Known rows, with every step that occurs:
Z/F/V: [ -6.7 -16.5 -11.8  -2.6  32.0  -7.2 -29.3  -1.3   3.8 -32.7  -1.9 -29.6
  -8.3  11.9 -10.9   7.8  30.1  12.2  -2.4  -1.1 -14.5   0.7   9.7  22.2]
C/V/L: [ -5.1 -24.8  -6.9  -0.9   8.6  -5.5 -28.9 -26.4  19.3   2.1   4.3 -15.1
   4.7   7.6  12.1  17.3  18.0   9.9  -9.0  -2.5   6.6   7.1   9.9  32.9]
Z/F/V/L/K/E/C: [-23.6 -32.2  -7.8   6.6  35.9  -6.5 -23.2   9.0  29.5 -25.5  17.9 -34.3
 -18.5   1.4   3.0  10.0  39.9   6.6  -5.1  -3.6 -27.2  14.0  13.3  29.6]
F/V/L/W: [-12.7 -30.0  -4.7  -1.3  26.2  -4.2 -30.6   1.3  18.6 -28.7  -3.3 -10.7
 -12.1  15.4   9.5  17.0  25.0   8.8   2.0  11.1 -18.2   7.9  22.3  29.5]
C/V: [ -4.5 -21.9 -10.1  -9.0  20.9  -8.5 -29.4 -23.8  16.5  -2.2   1.3 -21.2
   0.6   6.5  -4.7   8.6  21.4  15.0  -6.4   1.5   9.6   2.8   5.5  33.2]
K/E: [-12.9 -24.0  -9.5 -14.1  23.0  -4.0 -21.9  -3.1  34.3 -12.6  -6.2 -16.4
  -6.6   8.1  -0.7   6.6  29.8  15.0   0.0   9.4  11.2  11.8  10.4  24.8]
W/L/V/F: [  0.7 -22.2 -13.7  -6.2   4.2 -10.1 -24.9   9.2  42.2 -28.8  24.4 -20.1
   6.7   3.2  -6.7   8.6  23.5  19.9  -2.3   2.1   0.7  -0.9  12.2  27.3]
K/E/F/V/L/W: [-23.5 -31.6  -5.1 -11.0  34.9  -3.8 -19.7   6.9  16.9 -24.2   5.9 -12.7
 -19.1  13.4  21.9   9.0  35.1   7.2   6.4  27.1 -33.1  19.6  18.1  25.3]
Z/F: [ -6.9 -18.3 -15.3  -6.2  14.7  -7.2 -23.1  -8.5  15.7 -21.2 -13.6 -26.9
 -10.0  12.7  -5.8   9.3  28.2  16.6  -2.9  -6.5  -4.6   7.8   9.9  18.5]
F/V/C: [ -1.0 -27.0  -7.7  -7.5  28.5  -4.7 -31.9   2.6   4.9 -17.8   9.8 -12.1
  -4.2   5.8  -6.0  16.1  20.9   9.4  -2.5  13.1  -8.3  13.8  14.0  28.6]
Z/F/V/C/E/K: [ -8.4 -27.0 -14.2   2.1  33.5  -3.5 -31.0  -8.5   3.8 -18.5  18.0 -37.8
  -9.6   4.2   3.9  10.7  38.1   5.6  -0.9   1.1 -55.0  30.4  -1.0  22.4]
E/F/V/C: [ -2.1 -27.7 -10.0 -14.4  25.7  -5.9 -23.1   2.6  -7.9 -14.9  14.8 -11.7
  -8.2   5.8   4.6  12.6  24.1   8.2   0.3  13.3 -20.8  20.2   9.9  22.5]
W/L: [ -9.6 -22.4 -13.9 -19.9   5.6  -6.7 -23.8  -1.9  34.8  -3.2  -3.1 -14.6
   9.9  11.5  -7.1   9.6  18.5  15.8   0.2 -18.4  14.8   1.2   9.1  28.4]
K/E/C: [-12.7 -30.6  -8.2 -18.6  15.5  -4.6 -19.0  -9.0  32.2   1.4  -1.9 -19.4
 -10.5  -0.2  -0.8   6.0  26.6  15.8   4.6  -4.5  12.3  14.9   4.9  24.2]
C/E/F/V/L: [ -6.7 -27.2  -5.6  -3.2  22.7  -1.5 -20.4  -9.1   1.6 -13.7  10.8 -27.6
 -11.4  10.4  24.6  12.8  26.9   1.7   5.2  -1.3 -34.5  20.3   1.8  16.9]
C/V/F: [  1.0 -20.9  -8.8  -6.2  12.0  -8.7 -27.4 -19.0  21.0 -20.7  21.4 -21.0
  -3.3   5.7   4.6   8.6  19.8  18.8  -8.3   1.7   0.6   0.3   8.0  30.0]
Z/F/V/L/K: [-14.2 -24.5 -10.3  13.1  30.6  -6.9 -28.7   8.2  20.5 -34.7   8.6 -27.4
 -11.7  12.5  -2.3  16.3  34.0   5.9  -8.9   2.9 -29.3   5.6  18.9  28.7]
W/L/V/F/E: [ -2.3 -20.7 -14.2 -24.0  -1.1  -9.5 -23.1  17.2  43.2 -52.8  23.9 -26.6
   4.2   3.8  -2.5   8.1  25.0  15.4   1.4   1.8  -7.9  -4.1   6.3  20.5]
E/F/V/L: [ -6.4 -25.7  -6.4 -11.1  14.6  -4.6 -20.0  -2.4   0.9 -12.6   7.1  -6.9
  -3.1  11.3  15.5  14.9  21.2   3.9   1.4   0.6 -17.6  10.1   9.7  18.3]
K/E/F/V: [-14.4 -22.8  -8.3 -22.2  38.0  -6.1 -18.0   4.1  10.1 -15.9   8.5 -14.6
  -9.2   7.6   3.5   0.9  32.1   9.3   4.6  19.8 -13.3  11.2   6.4  19.1]
E/C/V/L: [ -5.9 -31.9  -5.6  -3.9   3.0  -6.6 -26.9 -31.0  17.9  13.4   8.8 -18.3
  -0.3  -1.4  13.1  15.1  14.9   9.9  -5.6 -19.2   7.5   9.8   2.7  33.4]
K/E/F: [-15.0 -24.4 -11.5 -23.3  21.1  -5.7 -12.9  -3.1  22.0  -5.0  -2.1 -14.4
 -10.2   8.5   9.0   2.9  31.5  14.1   4.6  10.8  -6.1  17.7   5.0  18.0]
L/V: [ -0.2 -23.3 -11.6  -1.1  17.4  -9.0 -27.1  -2.4  27.3 -16.8  -5.0 -17.0
  -2.3   2.7 -11.2  11.1  27.1  14.8  -1.5  19.4   4.9   5.4  10.3  27.2]

Rows:
[-19.2 -29.9  -4.5   1.8  39.3  -4.8 -26.4  13.6  39.7 -25.6  16.9 -17.8
  -9.5   7.7   2.3  14.3  34.8   2.6  -5.9  20.1 -13.7  10.2  19.8  35.0]
F/V/L/K/E
[-12.7 -32.7  -9.1  -5.0  28.0 -10.2 -20.8  -3.6  42.3 -18.0  38.8 -34.7
 -16.9  -6.3   0.7   2.7  33.6  16.5  -7.4   5.6  -8.0   9.4   6.6  36.3]
L/K/E/C/V/F
[-15.1 -26.3 -17.8 -15.3  16.1  -9.3 -23.4   9.7  48.2 -10.0   3.4 -20.6
   2.4   9.7 -15.6  10.4  25.7  13.8  -4.0 -11.7   5.0   0.6  12.1  35.0]
W/L/K
[-17.0 -32.2 -11.0 -11.1  49.0  -6.8 -19.9  21.2  16.6 -19.4  27.8 -19.5
 -19.1   2.1  -0.3   8.7  39.1   6.8  -2.7  33.1 -30.7  26.0  14.0  29.9]
L/K/E/F/V/C
[ -5.0 -23.3 -12.6 -31.2   1.1  -9.7 -25.7 -13.4  24.4 -35.6  27.9 -21.9
   2.5   0.8   9.4   7.2  20.3   9.0  -4.1  -5.5 -17.7   2.1  -3.7  22.7]
C/V/F/E/K
[ -9.3 -22.1 -14.4 -21.3  13.1  -9.8 -25.3 -18.0   7.2 -25.3   3.0 -44.0
 -10.6  -0.2  -2.3   4.5  26.7  13.2  -1.1 -17.3 -10.4   2.9  -3.7  21.9]
Z/F/E/C/V
[-10.4 -31.6 -10.2   1.9   9.4  -5.4 -23.2   2.7  39.3 -13.8   1.5 -13.6
  -7.9  10.0   3.4  21.9  23.4   7.3  -6.7  -1.7  -1.8  10.4  18.2  29.4]
V/L/K
[  5.6 -23.3 -10.3   2.3   7.8  -9.0 -24.4   4.4  29.4 -33.9  15.9 -17.5
  -6.7   2.8  -0.9  11.0  26.8  18.3  -2.8  17.0  -3.7   4.2  11.4  22.5]
L/V/F
[  4.2 -29.4 -12.1   4.3  17.1  -7.5 -28.9   0.7  21.0 -12.6   6.0 -14.3
  -5.3  -0.6  -5.4  17.1  27.7  14.3  -3.6  26.9  -4.0  20.7  13.4  29.3]
L/V/C
[  1.3 -30.8 -13.7   2.6  22.4  -5.6 -19.7  -4.4  12.7  -6.3  15.9 -34.5
 -16.1  -0.4  13.0  11.4  36.3  10.8   5.8  27.9 -34.4  37.1   0.5  17.4]
L/V/C/E/F
[ -2.9 -29.4 -10.3  -1.5  18.0  -0.1 -26.3 -10.2  18.4  -6.9   3.9 -31.5
 -13.9   6.1   9.1  15.7  26.0  10.8   2.2   4.1 -14.1  30.7   4.6  22.7]
V/C/E
[ -2.8 -28.8 -13.4   5.2  19.3  -5.0 -28.3   2.7  34.6  -7.0  18.5 -36.7
   0.3  -0.5  -1.2  11.4  31.0  13.4   1.1  11.3 -19.8  26.6   5.4  31.4]
W/L/V/C/E
[-10.5 -36.0  -8.7   0.3  12.7  -8.9 -26.2 -17.8  31.3   5.6  17.0 -26.2
  -6.4  -2.9   5.9  17.7  22.7   8.5 -10.0 -12.3  -2.5   9.2   8.9  39.5]
E/C/V/L/K
[-19.2 -29.8  -7.5   5.1  32.4  -6.3 -25.7  -8.7  46.3  -3.3  17.6 -24.3
  -6.5   3.8   7.1  12.5  33.7   7.3 -11.8  16.7  -3.1  14.1  14.5  41.3]
C/V/L/K/E
[-10.0 -16.7 -15.6 -23.0   9.2  -6.5 -22.6   0.6  16.1 -46.4 -12.9 -32.9
 -11.7  11.7  -1.8   9.2  28.1  11.9   1.6  -6.8 -11.1   3.1   4.4  11.8]
Z/F/E
[  4.1 -21.2 -11.3 -14.9   2.3  -8.6 -23.2  12.2  30.6 -59.5  16.2 -24.9
  -9.2   2.1  -0.7  12.0  25.2  12.8   1.9  18.4  -7.7  -1.4   8.1  15.6]
L/V/F/E
[-24.0 -26.0 -14.3 -23.6  44.8 -10.1 -16.8  24.4  34.6 -17.5  24.5 -22.4
  -3.1   7.8  -7.5  -0.7  38.9   8.6   0.0   9.6 -19.4   6.1  10.5  32.7]
W/L/K/E/F/V
[-14.7 -32.3  -4.1  -4.7  15.9  -4.5 -23.9 -26.5  28.4  13.6  14.2 -22.3
  -2.4  -4.2  19.4   9.8  23.2  10.8  -4.4  -5.3   5.8  16.1   4.5  35.1]
K/E/C/V/L
[ -6.7 -28.7 -11.6 -35.4  -1.5  -5.4 -20.6  -2.9  21.2 -23.0  -6.7 -23.1
 -10.2   0.6   0.1  12.2  17.9   9.9   7.2 -18.6   5.2   4.6  -1.2  17.0]
F/E/C
[ -3.3 -28.6  -9.9 -31.5 -10.8  -5.8 -18.9   0.6  23.4 -42.8  13.1 -24.7
 -14.4   0.8   9.1  11.7  16.6  13.9   5.8 -20.9  -3.1   2.3   1.9  11.4]
V/F/E/C
[-19.5 -31.7 -12.5 -12.7  23.0 -11.6 -21.2   0.5  54.4 -12.7  46.7 -36.7
  -4.0  -5.5  -0.9  -0.2  30.7  19.0  -7.7 -11.1  -5.0   5.7   5.8  41.7]
W/L/K/E/C/V/F
[-13.6 -29.5  -8.1 -13.7  27.7  -7.3 -24.4 -22.8  27.4   8.4   9.0 -27.8
  -4.8  -4.8   1.8   1.9  27.5  15.5  -2.7  -1.9  11.2  10.5  -0.8  35.8]
K/E/C/V
[-24.4 -33.9 -14.5 -22.3  22.5  -8.4 -18.5   9.9  56.0  -2.3  13.1 -27.4
  -4.1  -0.6  -9.3   4.4  31.9  14.5  -0.3 -13.7   7.2  10.2   5.6  35.9]
W/L/K/E/C
[ -0.8 -20.8 -10.4 -27.7  -3.4  -4.7 -21.0   6.7  25.2 -55.2   8.8 -21.7
 -10.2   9.0   7.1  12.2  18.9  13.1   3.7  -5.5  -3.9  -1.9   6.6  12.1]
V/F/E
[-13.1 -34.9  -9.4 -14.9   7.4  -8.5 -24.5  -9.2  31.8 -20.2  16.5 -32.2
  -9.6  -3.4   7.1  17.1  22.0   3.1  -4.8 -13.5  -9.0   5.2   3.7  31.9]
F/E/C/V/L/K
[ -5.3 -25.2 -13.4 -35.0  -8.0  -6.3 -20.8   0.5  29.6 -43.2  14.2 -12.2
  -1.1   5.9   9.6  11.4  20.4   8.6   1.6  -9.3 -19.3   3.1  -0.6  13.3]
V/F/E/K
[-20.4 -30.4  -9.9  -3.7  30.5  -8.3 -16.7  -9.4  33.0   0.3  23.5 -22.6
 -10.9   4.2  17.3   9.1  37.0   6.6  -8.2  17.1 -17.3  19.1  10.1  35.0]
C/V/L/K/E/F
[ -0.2 -27.3  -5.9   1.6  35.3  -1.3 -31.7  -2.8   4.7 -19.3  14.4 -31.8
 -12.5   5.4   5.3  14.8  27.9   6.7   2.4   9.7 -24.7  23.3   6.4  25.6]
F/V/C/E
[-24.6 -27.1 -14.9 -17.6  29.5  -7.9 -21.1  14.5  58.6 -12.0  11.1 -24.8
  -0.7   7.6 -12.8   5.5  34.3  14.1  -2.7  -0.5   2.1   7.2  13.6  35.1]
W/L/K/E
[ -5.2 -25.5  -3.0  -1.2  15.2  -3.5 -29.7  -4.1  12.9 -19.7   3.2  -9.3
   0.8  10.5   5.7  19.1  18.4   4.9  -2.5  -2.8  -2.8   2.6  14.3  25.4]
F/V/L
